(in the rows, 128 means zero)
Known rows, with every step that occurs:
kedug/zapu: [ 94  79 129 157 100  86 153 111 149 122  96 107 145  87 117 170 151 128
 163 113  71 140 105]
zapu/nokip: [ 73  80 148 121 120  97 139 100 153 123 102 125 139 127 123 106 130  92
  93 117 120 151 128]
salit/sumok/kunod/nokip/zapu: [ 80 186  96 134 143 161 125 149 169 136 164 111 109 169 129 143  87 174
 157 150 103  96 116]
salit/sumok/zapu/povalu: [121  53 140 111 160 130 121 109  93 146 120  78 100 153 114 127 165 142
 139 130 191 105 118]
salit/nokip/zapu/povalu: [128  84  93 126 141  95 154  73 188 140 115 154 130 130  81 123 145 114
 110 131 160 143 157]
nokip/zapu: [ 98 106 126 166  95  99 138 102 152 145 121 135 150  75 127 149 146 107
 123 109 113 102 120]
zapu/povalu/kunod: [148 128 131 124 129 112  97 101  90 126 159 141 146 119 163 112 110  84
 125 126 165 185 127]
salit/sumok/kunod: [ 66 144 112 143 146 139 123 180  90  95 130  91 110 171 130 128 135 132
 167 158  96 121  97]
kedug/zapu/nokip/salit: [105 100 176 126 105  92 175 108 190 112  83 142 140 111 116 138 129 154
  73  91  79 169 129]
tifo/nokip/zapu/povalu/salit: [218 154 104 106 114 131 127 115 134 164  84 147 144 103  68 126 117 131
 152 124 148 102 154]
salit/nokip: [ 79  76  96 143 120  89 165 127 162  98 110 154 132 134 101 127 140  81
 162 133 105 154 131]
povalu/kunod/sumok/zapu/nokip/salit: [126 153 196 104 125 174 131 117 115 133 186 165 129 136 177 125 206 136
  36 109 154 145 126]
nokip/zapu/povalu/salit/sumok/kunod: [162 180 103 132 153 164 114 160  76 146 117 111 121 152 116 107 136 182
 124 152 149  81 135]
kedug/nole: [101  80 130 154 116  98 145 138 121  82  78 134 137  98 115 107 195  81
 163 121  48  90 127]
povalu/zapu/nokip/salit: [139  89 150 133  94 116 152 104 141 125 101 179 146 104 119  74 125 111
  42 104 116 189 142]
sumok/kunod: [ 80 136 141 131 119 110 131 163 101 104 127 112 145 124 136 139 139 123
 163 149  91 147 110]
salit/nokip/zapu/povalu/kunod: [138 135  89 130 144 120 133  75 160 134 165 181 140 148 123 118 126 108
 100 137 187 160 153]
nole/kedug: [ 74 110 153 169  96  82 118 148 128  88  97  96 141  85 139 170 105  64
 137 136  78 109 100]
sumok/zapu/povalu/salit: [189  75 161 104 117 115 129 125  65 163 103 119 144  97 120 120 170 148
 143 120 182  96 145]
sumok/zapu/nokip: [ 73  53 183 100 120 109 150  88 138 147 112 111 137 137 119 126 171 138
  94 119 165 113 126]
nokip/zapu/povalu: [141  97 129 134 126  95 123  71 148 159 120 121 143  83 115 132 141 116
 103 114 156 129 136]

Rows:
[159 159 107 118 158 156 108 188  48 117 107 101 114 167 121  93 128 156
 154 157 135 114 130]
zapu/povalu/salit/sumok/kunod
[108 110 181 117 109  99 155 124 164 104  99 153 142 115 133 101 112 106
  66  93 107 167 139]
zapu/nokip/salit
[147  96 163 100 132 125 108  90  75 152 168 128 143 127 158 134 153 128
 127 133 212 146 126]
sumok/zapu/povalu/kunod
[102  81 153 136 120 140 129 115  99 147 151 105 122  91 135 162 248 119
 133 126 120  99 104]
kunod/sumok/zapu
[164 133 169 113 149 155 117 139  77 126 163 138 108 161 165 117 127 146
 103 118 202 137 127]
nokip/salit/sumok/zapu/povalu/kunod
[189 198 118  93 128 147 118 136 138 167 141 141 146 120 122 122  88 187
 142 144 141 116 159]
sumok/kunod/nokip/zapu/povalu/salit
[194 126 121 140 108 115 123 106 108 169  99 141 152  71 115 113 139 131
 111 109 153  97 153]
nokip/zapu/povalu/salit
[156 203 138 132 144 146 105 149 170  87 151 117 101 155 162 170  14 150
 106 126 102 159 118]
nole/kedug/zapu/povalu/kunod/nokip/salit/sumok
[126 196  94 124 130 175 119 212 101 114 136 118 112 172 138 113  72 163
 197 152  84 100 124]
povalu/salit/sumok/kunod/nokip
[155 153 120  97 131 127  93  98 140 133 184 148 137 132 167 117  53  99
 145 125 162 197 139]
zapu/povalu/kunod/nokip
[150 126 115 164 136 124 115 159 101 106  63  70 110 124 109 159 104 141
 128 138  96  82 114]
nole/kedug/zapu/povalu/salit/sumok
[121 177  97 103 171 158 110 120 165 148 160  98 103 178 117 128  85 182
 135 151 147 123 130]
salit/sumok/kunod/nokip/zapu/povalu
[152 151 118 130 146 151  81 100  83 130 190 138 126 110 169 120 182  75
 102 133 142 181 120]
zapu/povalu/kunod/sumok
[144 158  73 134 157 159 117  75 152 140 194 179 121 141 131 127 196 101
  78 143 163 159 147]
salit/nokip/zapu/povalu/kunod/sumok
[125 148 126 134 121 135 141 170 171  99 134 138 102 137 141 122  55 120
 153 101  80 142 122]
kunod/nokip/salit/sumok
[ 82  71 167 106 138 146 136  87 129 155 144 107 118 126 128 138 243 129
  71 123 140 113 120]
kunod/sumok/zapu/nokip
[130 213  89 137 124 181 127 186 132 146 146 129 119 156 131 125  83 190
 167 146 101  63 130]
povalu/salit/sumok/kunod/nokip/zapu
[ 72 103 147 177  97  80 137 131 153  92  81  85 141  82 123 204 121 111
 140 130  49 107  93]
nole/kedug/zapu
[125 199 125 107 142 154 143 211 127  79 108 125 103 193  94 135  96 142
 183 149  76 141 109]
tifo/nokip/salit/sumok/kunod
[203 148 109 114 111 130 122 101 158 177 127 150 146  86 122 117  81 146
 133 110 149 110 162]
kunod/nokip/zapu/povalu/salit
[ 73 165 101 115 147 152 120 178 140 105 156  97 102 182 136 129  78 149
 191 155  89 134 106]
salit/sumok/kunod/nokip
[176 134  95 154 135 144 119 128  98 159 103 122 119 115 116 100 131 140
 114 118 158  72 143]
nokip/zapu/povalu/salit/sumok
[174  94  88 115 133 105 148 135 119 117  88 162 134 132  92  93 131 100
 149 133 145 149 162]
zapu/povalu/salit/nokip
[112  93 169 141 120 132 154 164 106 114 117 119 107 132 135 138 152 147
 132 109 133  93 112]
nokip/salit/sumok/zapu
[117 164 117 129 101 130 108 126 143 122 188 158 146 123 179 132  57  93
 165 121 118 166 122]
povalu/kunod/nokip
